Each row comes from the steps of one walk. Every step used is in the known rows, and no mark comes twice. Write the walk behind each row, first mark first.
Known rows:
bovev, fata, nenir, kubez: [-14  43  30  23  18 -29  13   2 -24   0  52 -31   8  20  35  -6 -35  -2
  -5  48 -25 -57 -24  -4 -38   1  -3  46  43 -26 -10  24  21]
felep, kubez, nenir, tabiv, puzus, peluta: [  8  -5  29  25  31 -31 -12  28  17 -36   1  23  -2 -10  42   0  -2  35
 -23  42  -8 -50 -67 -13  28 -12  -7 -31  28  21  -1  47 -38]
felep, tabiv, puzus, peluta, lekikik: [  0 -33   7 -17  16   2 -26 -18  24 -21 -44  14 -12  11  38 -23   8  30
  -5  13  -2 -26 -15  28  49 -39 -30  13  20  38  -7   7 -49]
tabiv, nenir: [-13  -4  -3  13 -19 -18   9   3 -26 -34  -9   8   2 -20  32  -9  24   6
 -17  -7  29 -13 -22   4  -6   5  22  18  13  -6  -2  25  17]
bovev, fata, lekikik, tabiv: [  7  52   1  -7 -23 -39  43  -6   2  -1  24 -55   2   9  62 -19  27  12
  -2   3  -7 -64   0  -8 -13  -8 -23  51  80 -23   6  10  10]
puzus, peluta, lekikik: [  4 -29   7  -9   0   4 -29  10  29 -21 -20  13  -4  -2  17 -18  29  30
 -16  13   9 -57 -20  12   2 -18 -19  19   6  32  10   8 -32]
peluta, lekikik, kubez, nenir: [ 14 -29  -5  16  -9 -46   7   6  39 -57  21   4  -2  23  -6 -31  26  15
 -11   3  49 -13 -18   4 -12   7   2  11 -10   1 -28  27   7]
kubez, nenir, tabiv, puzus, peluta, lekikik: [ 19 -40   5   6  18 -26 -11   7  55 -45  14  38  -7  -5  14 -26   6  19
 -34   9  26 -57 -32  -5  10 -37 -15 -31  25  12  -6  40 -42]
felep, kubez: [-18  14  13  25   0  -9   3  17 -23 -13 -10 -21   7   6  39   3   4  35
  18  30 -23 -25 -51  -5  15  23  -9  22  12  15   2  14   3]
puzus, peluta, lekikik, tabiv, bovev, fata: [ 17   4   2 -34 -37 -50  -4   7  24  -6 -18 -12   2   6  45 -38  20  21
 -16  -1  11 -53  -7  15   4 -53 -45  41  54  -3 -23  -9 -34]
fata, nenir: [  0  11  28   7 -16 -20  14   6 -17  -6  19 -11   1  27  39 -11 -15   5
 -19   9  -3 -45 -25  -9 -24   7   4  20   1 -29 -16  24  16]
kubez, nenir, tabiv, puzus: [  9  -1   1  24   2 -41  16   6  13 -41  34  19   9   2  18  -7 -12   3
 -12   4  12 -28 -36 -34   5  -4  -1 -24  32 -37 -16  49  -5]
tabiv, puzus, peluta, lekikik: [ 12 -20   2 -13  15   3 -21   3  47 -32 -16   8  -4  -9  21 -33  11   9
 -31   2   4 -42 -20  18  22 -20 -18   5   8  23  -5  10 -40]
felep, kubez, nenir: [  2  -5  25  31   0 -27  16  24 -15 -42   9  -7   8  16  45  -4   7  30
  -4  25  -7 -25 -59 -13  17  19  -6  -3   3   4  -5  26   7]
kubez, nenir, tabiv, puzus, peluta, lekikik, vizo: [ 12 -23  -1  16  33 -35 -12  13  58 -51  18  23 -21  -8   6 -32  15  11
 -10  12  30 -53 -41  15   8 -56 -32 -19  27  10   6  25 -29]
kubez, nenir, tabiv, puzus, peluta: [ 17 -10  19   6  13 -32 -11  20  29 -37  12  39   1  -9  26  -3   6  14
 -35  16  11 -52 -39 -25   9 -24  -4 -28  28  -9  -6  51 -34]
kubez, nenir, tabiv, lekikik, peluta: [ 23 -19  15 -10 -34 -48  10  -4  22 -14  22  33 -16 -31 -12   0  13  32
 -13 -11  44 -42 -35 -46   3 -23 -18  13  26 -17  25  58  12]
bovev, fata: [ -9  40  13  10 -12 -29   7  12 -11  -1   6 -28  12   7  32  -6  -1   1
  -2  14 -26 -37 -19 -10 -15  -4 -24  43  42 -18 -11 -12  14]
fata, lekikik, peluta: [  9   3  12 -34 -39 -16   5 -22   1 -27  13  -4  -3  -2  17 -30  25  33
  -2  16   9 -50 -31  -7  15  10 -14  57  40 -11  25  24  -4]
peluta, lekikik: [ -6 -20 -13   6 -11  -3   0  -4  15 -23   1  -7   2  11   9 -24  11  18
   8   1  12 -32 -15   3  -1  -1 -18  21   9   5  -2   6  -2]
kubez, nenir, tabiv, bovev, fata, lekikik: [ -6  -1  20   2 -46 -71  41 -24  -3 -32  57  22  10  25  44 -44 -11  -9
   3   8   7 -83 -39 -22   2 -10 -21  24  67 -37 -23  31 -14]
nenir, tabiv: [-19  10  -8  20 -10 -21  -7   6 -10  -2  12  10   8  -1   8  13   5  28
  26  24   1 -43 -26 -30 -18   1  -7  15  42 -15   4  32   2]
kubez, nenir, tabiv, lekikik, kero: [ 19 -12   7  -2  -8 -46  17  -1  33 -14  25   8 -14  -9  13  -2   2  29
  15 -39  46 -38 -34 -26 -12 -10 -15  -3  11  -7   9  52  30]
nenir, kubez: [-19  14  -4  18  15   0  -9   2 -20 -29  26  -5  15  -3   7   7   4  24
  28  42  -5 -27 -31 -17  -8  25   7  34  27 -10   6  43   7]
fata, lekikik, kubez, nenir: [ 10  -5  16   4 -18 -47  29  -8  22 -59  41   2  -3  24  21 -31  36   5
 -14   6  37 -40 -27  -6  -6  31  18  28   7  -6 -15  48   6]
peluta, lekikik, kubez: [ -6 -11 -17   8  -8 -28  -6   0  28 -29   2 -13  -3  12 -11 -24  25  22
  10  10  31 -13  -9  12 -13  10  -4  40   0  14 -20  14   4]
kubez, nenir, tabiv, bovev: [  0 -28   7   6 -46 -58  12  -2 -13 -39  28  45  16  20  17 -18  -7  11
   9   4  25 -36 -46 -38   3  -5  -7  -5  25 -45 -29  46 -11]
puzus, peluta, lekikik, tabiv: [ 21  -8  -6 -17  -8 -10 -15  19  34 -10 -24 -11  -7  -6  31  -8  49  48
 -16   4  26 -50  -2   6  -6 -37 -24  16  32  15  10  17 -26]
felep, kubez, nenir, tabiv, bovev: [-12 -23  13  28 -28 -53  13   8 -25 -37  19  30  14  18  35 -14 -16  30
  22  29   6 -35 -74 -26  22   5 -11  -8  24 -14 -26  43 -15]
lekikik, tabiv, gufosok: [ -3  46 -16 -11 -18 -24  18   8 -12 -11  18  -9  26  -8  63  16  42  28
   3 -13  10 -28 -10 -24   4 -11 -28  18  41 -48  -2  25  23]
peluta, lekikik, tabiv, bovev: [ 12 -17 -28 -19 -54 -38  18 -10   9 -23  -2 -10   9  14  27 -35  14  23
  15 -17  34 -17  -9   0  11 -19 -26  25  29 -29 -27  17 -12]
vigumo, vizo: [ -8   0 -14 -13  12   1  -9  18 -11 -18   2   1  -5  20  29 -13 -11  33
  -9  14 -10 -45 -23 -15  -4   5 -23  16  36  -9  -4  22  10]
nenir, tabiv, bovev, vizo: [-28  -2 -28  -7 -31 -31  15 -18 -31 -11  16  32   1 -10  15 -28   0  25
  40   5  10 -37 -35  -9  -3 -25 -27  38  51 -12 -43  50  -5]

Write each row's walk:
[-23  -3 -12  24  13  -6   1  -6 -34 -45  18  11   7 -29  15   0  16  18
   5  25  28 -12 -29   1 -10  17  33  26  25  -1   8  54  15]
tabiv, nenir, kubez
[-26  24  -1  -3 -38 -77  18 -24   2 -10  41   0   5  17  18 -37  -4   0
  28  25  13 -61 -26  -5 -12   8  -8  66  66 -13 -33  25 -13]
nenir, tabiv, bovev, fata, lekikik, kubez
[-16  -1  -2  13 -12 -20  12  -6   7  14  11  13  -9 -27   5  12   4  15
  18 -14  15 -54 -20 -40 -10  -3  -6  17  23   3  18  46  10]
nenir, tabiv, lekikik
[ 24   8 -33  -3  -7 -20  22   0  34 -25   3 -38  -1  -2  26 -27  10  16
  -6 -19  22  -7   0   2  14 -20 -20   4  37 -24 -14  21  -5]
peluta, lekikik, tabiv, puzus
[-36 -18  -6  23  16  -9  -3 -25 -54 -32 -11  19   1  -8  32   9  14  37
  31  36  23   2 -25  13  16  -4  21  33  40  14   6  52   7]
felep, tabiv, nenir, kubez
[ 12   0 -28   0 -19 -19  14   5  20 -15  -2 -31   2   5  23 -14  31  35
   9  -7  26 -23   3  -2  -7 -19 -22  17  36 -13   0  16   5]
peluta, lekikik, tabiv
[  7  24  25   7 -13 -65  36  -4  20 -43  49 -18   0  24  34 -36  21  -7
 -21  14  15 -51 -21  -1 -16  17   0  46  36 -10 -23  22  12]
bovev, fata, lekikik, kubez, nenir
[  2 -11 -14   4  23 -30 -35   6  61 -22  -4  16 -11 -11 -10 -19  14  28
  -8  26  31 -35 -18  13  -1 -21  -4  10  26  33 -16  37 -41]
nenir, tabiv, puzus, peluta, lekikik, kubez
[ 15 -24 -15 -10 -10 -19  -5  11  21 -28 -34   1 -14 -30  41 -16  59  41
 -38 -13  60 -36   0  25  -8 -43   3   7  31  23  13  29 -16]
puzus, peluta, lekikik, tabiv, nenir
[ 13 -14  24   9 -18 -47  10   4  10 -11  11  18 -19 -31   5   5   4  51
   2  13  26 -42 -62 -37  22 -14 -22  10  27  14  32  58   9]
felep, kubez, nenir, tabiv, lekikik, peluta
[ -2  23  35  -8 -45 -59  27  -6 -27   2  25 -13   9  38  54 -37 -44 -24
 -20   5 -19 -49 -30  -4 -16 -12 -20  44  21 -47 -48  -3   7]
tabiv, bovev, fata, nenir
[-13  40  25  27  -6 -50  15   7 -16  25  38 -17   1  23  34   1 -34   2
  -9  31 -18 -71 -23 -17 -47 -22 -18  26  56 -31 -13  16  17]
bovev, fata, nenir, tabiv
[ 17  -1  14   8  19 -55 -17  23  43 -44  14  34  -4  -6   6  -1  19  17
 -34  27  31 -30 -35 -15  -4  -9  13 -10  20   0 -24  59 -29]
lekikik, kubez, nenir, tabiv, puzus, peluta
[-23  21  -1   5 -40 -58   5  -4 -20   5  17   8  16   9  24 -15 -23   0
  23  19 -12 -45 -32 -21  -8 -16 -29  39  64 -34 -28   7  -8]
nenir, tabiv, bovev, fata
[  9 -35  16  27  36 -23  -9  14  42 -41   2  23  -9  -6  29 -21  -2  40
 -20  31   8 -58 -58   7  33 -23 -21 -35  26  41   2  41 -47]
felep, kubez, nenir, tabiv, puzus, peluta, lekikik
[-13  32  17  -1 -16 -23  28 -16  -2 -12  27 -32   3  11  47 -28   9  -5
  -1  11 -22 -74 -19  -3  -5   9 -19  55  55  -7   2  -1   1]
bovev, fata, lekikik
[ -5 -12 -40  19   8 -17  15  -8  -3 -40  16 -15  -3 -30  16 -13  35  38
   8   8  61  -9  -2  17 -14 -15  16  18  49   2  12  54  13]
peluta, lekikik, tabiv, nenir, kubez
[ -7 -16  19  38   2 -37  28   8   4 -10  19  13 -13 -19  27   9  -1  29
  10   1  16 -53 -55 -36  12   3  -7 -12  12  21  15  58   9]
felep, kubez, nenir, tabiv, lekikik
[  6 -15 -34   8 -22 -29  22   0   6 -31 -10 -19  -7 -19  32 -21  42  29
 -14 -24  61  -9   2  18 -11 -27   4  11  34  -5   1  28  14]
peluta, lekikik, tabiv, nenir
[  1  -1   1  31  -7 -63   0  16  12 -36  31  19   5  11  -7   5  20  24
   5  25  39 -20 -30 -30 -27   7  11   7  21 -18 -21  54  10]
lekikik, kubez, nenir, tabiv
[ 31  29   3 -22   3 -19  -6  24  23 -18 -21 -18   0 -16  49   1  28  24
 -33   2   5 -26 -11  -8  12 -24 -10   6  36 -15  -4  29 -28]
lekikik, tabiv, puzus, peluta
[  8 -10   8   4  23 -43 -19   0  55 -11  16  13 -21  10   6 -25 -14  15
 -34  29  32 -55 -19  19 -21 -26   4   3  11  19 -24  45 -33]
fata, nenir, tabiv, puzus, peluta, lekikik, kubez
[-27  11  33   2 -12 -48  14 -33 -54   5  23   0   9  47  55 -19 -52   5
  26  48 -25 -35 -31   9   8 -20 -20  59  49 -26 -39  21  -3]
felep, tabiv, bovev, fata, nenir, kubez
[ -7   0  19  15 -12 -28  26  -9   1  24  32   9 -18  -7  24   6 -25   4
  -5 -12  21 -71 -20 -36 -29 -10   1  10   8  -9   7  58  18]
fata, nenir, tabiv, lekikik
[  6 -20  11  20 -14 -37  26   2  17 -15  30  28  -8 -19  10   5   7  10
  -3 -21  33 -53 -27 -48  -8  -7  -3  -8  13  -9   9  62  11]
kubez, nenir, tabiv, lekikik
[ -2  12  11  14 -38 -99  11   7   1 -28  37  20  13  21   8 -22  -8  -4
   1  20  24 -25 -33 -22 -19 -10  -9  29  43 -38 -55  27   0]
lekikik, kubez, nenir, tabiv, bovev, fata
[ 21  38 -17  -5  -9 -26  24  11   9 -19   0 -37   8  -6  40  -5  10  11
 -10 -11   5  -1 -10 -17  10  -6  -7   9  39 -43 -16  27   4]
lekikik, tabiv, puzus
[  5 -21 -22   2  21  -7 -12   5  12 -41  -7   3 -10 -39  26  -8  52  50
 -14  20  58 -36  -6  27 -12 -31  16  16  44  29  24  54 -16]
puzus, peluta, lekikik, tabiv, nenir, kubez
[ -3 -24   3   1 -46 -75  28 -23  11 -53  55  38   4  27  13 -38  13   9
  14  11  50 -49 -40 -21   0  19  13  22  28 -22 -35  66 -17]
fata, lekikik, kubez, nenir, tabiv, bovev
[-13   8  -9  15  -9 -42   5   0  21   9  14   7 -13 -25 -15  13  15  20
  20  -3  37 -34 -15 -29 -22   7   8  33  12  13  -1  55  14]
nenir, tabiv, lekikik, kubez
[ -4   2  18  12 -42 -76  21   2 -14 -22  35  24  19  20  27 -24 -20  -4
   2  10   3 -47 -39 -30  -7 -21 -25  15  53 -47 -36  19  -4]
kubez, nenir, tabiv, bovev, fata
[ 33 -30   9  -5  16 -40 -12  15  70 -66   3  15 -11   4   7 -40  24   7
 -50   3  40 -20 -23  19  14 -14   2  -4 -12  21 -30  30 -33]
tabiv, puzus, peluta, lekikik, kubez, nenir
[ 33 -32   2 -14  23 -32 -20   3  70 -45   7  19 -12   6  17 -32   1  37
 -15  -9  39 -41 -37  17   7 -36 -29 -26  25  15  -6  33 -24]
kubez, nenir, tabiv, puzus, peluta, lekikik, kero
[  9 -37   6  13   9 -46 -27  17  52 -39  11  39  -9   5 -11 -11  38  39
 -17  27  52 -51 -24   0 -21 -24  -3   0  14  32  -9  49 -29]
puzus, peluta, lekikik, kubez, nenir, tabiv
[ -8  -8  27 -13 -43 -84  37 -38 -10 -39  20   9   1  56  52 -49   6   1
  12  13  17 -29 -25  11  28  -7 -16  59  41 -11 -52  17 -13]
felep, tabiv, bovev, fata, lekikik, kubez, nenir
[ -8  15  10 -35 -62 -63  11 -35  -8  -4  29  10   3  -1  18 -42 -10  20
  16  28   1 -70 -40 -13  11 -21 -39  69  91 -30   2  15 -17]
nenir, tabiv, bovev, fata, lekikik, peluta
[-14  10  40 -10 -42 -58  21 -27 -48  14  -1  -4   4  59  70 -29 -45  -3
   3  16 -23 -35 -24   8  12 -34 -31  52  34 -31 -51  -6  -2]
felep, tabiv, bovev, fata, nenir
[  7  12 -18 -15 -49 -57  27  -6   7  -8   4 -32  11  15  38 -42   1   7
   5 -12  12 -29  -4   5   1 -37 -44  41  57 -31 -33 -10  -5]
peluta, lekikik, tabiv, bovev, fata
